Every row comes from one small tree of marks. The marks that hang from a mark follow it in brackets, in alphabetical order. Every link used is in the known rows. Which tree was each row made from?
Known rows:
repuge(delev rero zafat): [ 2.295 -2.162  0.871  4.134 -2.254 -0.121 -4.930 -5.012  2.178 -1.953
 -1.507  3.804  1.375  2.342 -2.559  0.295 -1.791  2.027 -0.823 -4.361
  0.004]
repuge(delev zafat): [-0.117 -2.677  0.478  4.255 -2.103  0.465 -3.845 -3.150  1.667 -2.452
 -0.533  2.642  1.302  0.236 -3.246 -0.220 -1.553  0.963 -1.494 -3.078
 -2.318]
vipov(fule(rero) suma): [-0.955  1.934  1.236  1.955 -1.863  0.006 -2.069 -0.022 -0.752  0.312
  2.822 -0.301  1.345 -2.937 -3.491  0.987  0.369  0.876  0.148 -1.367
 -1.309]
suma(vipov(fule(delev fuzos rero))): [ 0.465  0.267  3.673  0.650  0.556 -1.235 -1.969  2.660 -4.505  2.559
  4.594 -3.269  2.384 -5.972 -1.879  3.131 -3.217  0.741 -0.711 -0.380
  2.192]
delev(fule): [-1.077 -1.080 -0.175  1.978 -0.943  1.457 -1.291 -1.075  1.744 -0.254
  1.075 -0.126 -0.052 -0.860 -5.316 -1.251 -0.416 -0.408 -1.641 -2.951
 -2.726]
kodig(zafat): [-0.620 -2.760  1.050  2.705  0.447  0.550  0.532 -0.210  2.772 -0.233
  0.361  0.362  0.329 -3.181 -6.953 -1.411  0.751 -0.860 -0.904 -3.225
 -3.286]
suma(vipov(fule)): [-2.618  1.223  1.434  2.890 -0.547  0.261 -0.762  0.165  1.102 -0.882
  0.778 -1.275  1.194 -2.973 -3.427  0.000 -0.771  1.448 -0.261 -2.609
 -0.145]
suma(vipov): [-1.456  0.356  1.098  3.390 -1.095  0.673 -1.543 -1.697  2.653 -0.718
 -1.070  1.578  1.220 -1.647 -4.204  1.091 -1.174  1.597 -1.356 -3.095
 -1.559]
delev(vipov(fule(fuzos rero) suma)): [-1.064  2.375  2.441  0.683 -1.040 -1.172 -0.635  0.661 -3.161  1.571
  4.225 -2.249  1.637 -2.607 -0.312  2.124  0.307  3.857  2.786  0.999
  0.271]
repuge(fuzos): [ 0.627 -0.598 -0.044  2.105 -1.356  0.970 -4.445 -3.139  2.012 -0.410
 -0.885  3.417  0.357  1.774 -4.197 -0.078 -2.959 -0.422 -0.267 -3.166
 -1.764]
rero(fule(delev(vipov) fuzos)): [-0.405 -0.417  1.688 -1.960 -0.950 -0.314  0.690 -0.493 -0.575  3.325
  2.878 -1.238  0.421 -0.173 -0.739  1.100  0.091  2.300  1.145  0.530
 -1.827]
fule(delev(vipov) rero): [-1.474 -0.318  2.076  0.800 -1.303  1.284 -0.239  0.566  0.861  1.646
  2.312 -0.193 -0.115 -2.948 -2.596  0.271 -2.369  1.900 -1.313 -1.014
 -0.572]
repuge(delev fuzos zafat): [ 1.483 -2.534  0.537  3.082 -1.456  0.524 -6.385 -4.212  0.375 -2.262
 -0.954  4.487  1.236  2.863 -2.184  0.699 -3.633  1.288  0.842 -3.744
 -0.599]
rero(fule(delev fuzos vipov(suma))): [ 1.472  1.745  1.566 -3.483 -1.608 -1.582  1.801 -0.770 -0.254  2.687
  3.754  0.817  1.197 -0.581 -0.276  3.025  1.642  2.801  1.072  1.435
 -1.970]
vipov(fule suma): [-1.979  2.178  0.331  1.657 -2.103 -0.346 -0.792 -1.061  1.090 -1.196
  1.407  0.079  1.038 -1.512 -3.071  0.040  2.014  1.912  0.466 -1.034
 -2.359]
suma(vipov(fule(rero))): [-1.452  0.901  2.478  3.318 -0.311  0.652 -2.017  1.182 -0.938  0.723
  2.240 -1.643  1.500 -4.255 -3.810  0.936 -2.343  0.594 -0.846 -2.849
  1.023]
suma(vipov(fule(fuzos rero))): [ 0.100  0.246  3.019  2.738  0.312 -0.833 -2.580  1.538 -3.577  1.718
  3.685 -2.703  2.417 -4.560 -2.678  2.291 -2.843  0.385 -0.247 -1.011
  1.330]
vipov(fule(delev fuzos rero)): [ 0.949 -0.958  2.561  0.498 -0.450 -0.949 -2.212  2.283 -4.099  2.585
  5.423 -3.323  1.393 -5.208 -2.790  0.819 -2.980 -1.507 -1.772  0.367
  0.100]
fule(delev fuzos rero vipov(suma)): [ 2.122  1.426  2.531 -1.153 -1.330 -1.469  0.281  0.561 -1.725  2.330
  4.582  0.588  1.530 -3.593 -1.018  3.723 -1.397  2.302 -0.859  1.699
 -0.334]
repuge(rero): [ 1.373 -0.397  0.351  3.007 -2.132  0.409 -2.836 -3.961  3.792 -0.111
 -1.236  2.928  0.555  1.241 -4.375 -0.448 -1.184  0.396 -1.827 -3.748
 -1.238]
vipov(suma): [-0.879  1.375  0.043  2.142 -2.689  0.039 -1.545 -2.894  2.730 -0.978
 -0.576  2.987  1.008 -0.257 -3.868  1.117  1.611  1.954 -0.553 -1.559
 -3.728]
fule(delev(vipov(suma)) fuzos rero): [ 0.347  1.440  2.661 -0.742 -1.298 -1.149 -0.670 -0.012 -2.559  2.446
  3.504 -0.077  1.283 -2.626 -0.347  3.776 -0.296  4.452  1.275  1.289
 -0.387]
suma(vipov(fule(fuzos))): [-1.071  0.535  1.929  2.311  0.109 -1.245 -1.464  0.598 -1.745  0.467
  2.010 -2.251  2.131 -3.196 -2.382  1.436 -1.279  1.207  0.166 -1.007
  0.180]
repuge(zafat): [ 0.199 -3.766  0.835  6.828 -1.921 -0.137 -3.731 -1.548  1.152 -2.137
 -1.182  1.608  3.286 -0.736 -4.126  0.095 -1.587  0.067 -3.125 -2.452
 -3.704]

Which tree is each row?
[-2.828  2.861  1.826  1.384 -1.600  0.204  0.028  0.270 -0.326  0.360
  2.869 -1.201  0.636 -2.318 -1.404  0.696  0.776  4.062  2.234 -0.697
 -0.122]  delev(vipov(fule(rero) suma))
[ 0.748 -1.064  2.213  2.174 -0.801 -1.572 -3.010 -2.482 -2.003 -0.750
  1.899 -0.993  1.616  1.364  1.440  0.387 -1.499  4.859  3.031 -1.607
  2.905]  repuge(delev(vipov(fule(fuzos))) rero zafat)
[-1.726  1.924  1.293  0.599 -1.181  1.130 -0.143 -0.634 -0.104  0.868
  2.516 -0.049  0.110 -1.151 -2.466  1.511  0.915  4.501  2.141 -1.702
 -0.696]  delev(fule(rero) vipov(suma))
[ 1.585  1.203  1.647 -0.446 -0.473 -0.629  0.089  0.322 -2.264  1.744
  5.057 -0.509  1.144 -2.176 -2.130  2.788 -0.709  2.302  0.519  0.259
 -0.294]  delev(fule(fuzos rero vipov(suma)))
[-0.256 -1.760  2.841  2.863 -0.311 -0.743 -2.989  0.498 -4.318  0.077
  4.177 -2.591  1.861 -1.940  0.341  0.744 -2.969  2.824  1.917 -0.405
  1.610]  repuge(delev(vipov(fule(fuzos rero))) zafat)
[-1.931 -0.336  1.331  1.662 -0.551  2.036 -0.450  0.227  0.290  1.152
  2.715 -1.417 -0.487 -1.505 -3.695 -0.736 -1.703  1.907  0.160 -2.338
 -0.553]  delev(fule(rero) vipov)
[-0.335  1.922  1.806 -2.945 -1.645 -1.213  0.920 -1.372 -0.935  3.044
  2.424  0.058  1.120  0.278  0.360  3.203  2.640  4.929  3.145  1.162
 -1.969]  rero(fule(delev(vipov(suma)) fuzos))
[ 2.307  0.889  0.606 -2.308 -0.372 -0.111 -0.230 -3.334  0.906  0.937
  3.347  0.797 -1.701  1.713 -1.221 -0.072 -1.847  2.573  1.222 -2.159
  2.477]  repuge(delev(fule(fuzos vipov)) rero)
[ 1.079  1.413  2.570 -0.473 -1.057 -1.768 -1.932  1.509 -4.454  2.214
  5.280 -2.067  2.064 -4.612 -1.546  3.050 -0.559  1.070  0.212  1.182
 -0.079]  vipov(fule(delev fuzos rero) suma)
[ 0.803  1.468  1.842  1.512 -1.262 -1.480 -2.867  0.273 -3.574  1.432
  4.194 -1.308  2.312 -3.071 -2.263  2.251 -0.167  0.820  0.614  0.335
 -0.840]  vipov(fule(fuzos rero) suma)
[ 1.762 -1.915  1.328  1.812 -0.297  0.316 -3.117  0.203 -2.978  2.354
  4.007 -1.582  1.139 -2.348 -4.527  0.951 -2.612 -1.474 -1.656 -1.389
 -1.227]  delev(fule(fuzos rero))
[ 1.671  1.384  1.876  0.827 -1.517 -1.140 -0.435 -0.573 -0.662  1.523
  3.406  1.292  1.818 -2.042 -1.824  2.987 -1.216  2.052 -0.471  0.836
 -1.013]  fule(fuzos rero vipov(suma))
[ 3.037 -2.922  3.077  1.365 -0.830 -1.861 -2.576 -1.942 -2.114  2.284
  1.347 -0.033  3.291  1.826  0.956  2.798 -0.827  4.119  1.314 -0.843
  0.446]  repuge(rero(fule(delev(vipov) fuzos)) zafat)
[-0.173  1.337  2.054  0.020 -0.505 -0.240 -0.834 -0.293 -2.957  2.059
  3.842 -1.172  1.119 -1.267 -1.339  2.875  0.402  4.352  2.555 -0.058
 -0.272]  delev(fule(fuzos rero) vipov(suma))
[-2.404  1.194  2.025  0.867 -0.366 -0.112 -0.079  1.328  0.058 -0.116
  1.787 -1.788  1.085 -4.500 -2.590  0.709 -0.984  1.795 -0.662 -1.744
  0.612]  suma(vipov(fule(delev)))
[ 1.639 -0.939  1.667  2.022 -0.844 -0.222 -0.677  0.197 -0.371  1.792
  3.592  0.014  1.132 -2.558 -3.029  0.714 -3.672 -0.724 -2.394 -0.025
 -1.008]  fule(fuzos rero vipov)
[-0.162 -0.940  1.921  1.055  0.137  0.635 -1.107  0.586 -2.597  2.345
  4.007 -2.590  0.511 -1.790 -2.402  0.595 -2.209  1.646  0.635 -0.655
 -0.203]  delev(fule(fuzos rero) vipov)
[-0.300  1.772  0.966  1.003 -1.481 -1.778 -1.457 -0.656 -1.707 -0.008
  2.623 -1.037  2.017 -1.872 -1.914  1.565  1.402  1.543  1.030  0.567
 -1.924]  vipov(fule(fuzos) suma)
[ 1.594 -1.270  1.205 -1.278 -1.400 -0.694 -1.390 -0.785 -1.083  3.230
  2.680 -0.337  1.045 -0.837 -2.764  1.334 -0.280 -0.920 -1.147 -0.210
 -3.067]  rero(fule(delev fuzos))
[ 0.324 -0.864  2.554  0.354 -0.632 -0.281 -0.896  0.954 -1.958  2.706
  3.552 -1.406  0.733 -3.169 -1.462  1.639 -2.923  1.680 -0.919  0.625
 -0.277]  fule(delev(vipov) fuzos rero)
[ 0.244 -0.823  0.696  0.282 -0.021 -0.064  1.108  0.131  0.027  0.734
  3.518 -1.537  0.348 -1.537 -2.857 -0.350 -1.638  0.561 -0.959 -0.279
 -1.394]  delev(fule(fuzos vipov))
[-0.702 -1.751  0.964  1.215 -0.066  1.246 -3.886 -2.808 -0.734 -1.689
  0.548  1.682  0.086  3.168 -0.543  0.115 -2.708  4.598  4.024 -3.589
  1.302]  repuge(delev(fule vipov) fuzos zafat)
[-1.336  1.635  0.916 -0.281 -0.610 -0.588  0.388 -1.368 -1.178  0.586
  2.346 -0.899  0.687 -0.028 -1.074  2.004  1.987  5.069  2.995  0.176
 -1.482]  delev(fule(fuzos) vipov(suma))
[ 0.430  2.894  1.807 -2.554 -2.241 -0.156  0.387 -3.529  2.301  2.328
  0.614  2.422  0.054  2.474 -0.065  2.410  3.013  6.247  3.325 -1.796
  0.005]  repuge(rero(fule(delev(vipov(suma)))))
[-0.040  1.760  1.225  0.220 -1.172  0.687  0.704 -0.012  0.539  0.604
  3.615  0.605  0.389 -1.989 -3.089  1.282 -0.156  2.463 -0.031 -1.147
 -0.769]  delev(fule(rero vipov(suma)))
[ 1.250 -0.486  1.425 -2.291 -0.879 -0.836  1.595  0.043  0.181  3.078
  3.731 -0.468  0.461 -1.179 -1.509  0.846 -0.995  0.193 -0.896  0.732
 -1.713]  rero(fule(delev fuzos vipov))
[ 2.339  0.888 -0.133 -1.900 -0.617  1.469 -5.232 -5.715  1.496  0.175
  0.610  4.140 -2.167  4.761 -2.636 -0.305 -2.818  1.908  3.028 -5.458
  2.781]  repuge(delev(fule) fuzos rero)
[ 1.072  1.727  0.896 -1.528 -1.784 -1.260  1.043 -2.025  0.755  1.996
  2.652  1.290  1.364  0.942 -1.029  2.343  1.875  2.524  1.292  0.584
 -2.677]  rero(fule(fuzos vipov(suma)))
[ 0.546  1.696  0.820  0.428 -1.736 -1.474  0.784 -1.639  1.034  0.091
  1.972  1.569  1.485 -0.811 -1.460  2.120  0.561  2.843  0.042  0.981
 -2.222]  fule(fuzos vipov(suma))
[-0.423 -0.990  2.478  2.265 -0.348  0.750 -4.926 -0.948 -2.817 -0.778
  2.442  0.459  0.854  0.814  0.129  0.342 -4.433  3.455  3.764 -2.752
  3.066]  repuge(delev(vipov(fule(rero))) fuzos zafat)
[ 0.652  3.423  0.894 -2.948 -0.959 -0.547 -0.813 -4.678 -0.143  0.922
  2.014  1.414 -1.107  3.122  0.675  2.111  1.664  7.231  5.376 -1.805
  2.411]  repuge(delev(fule(fuzos) vipov(suma)) rero)
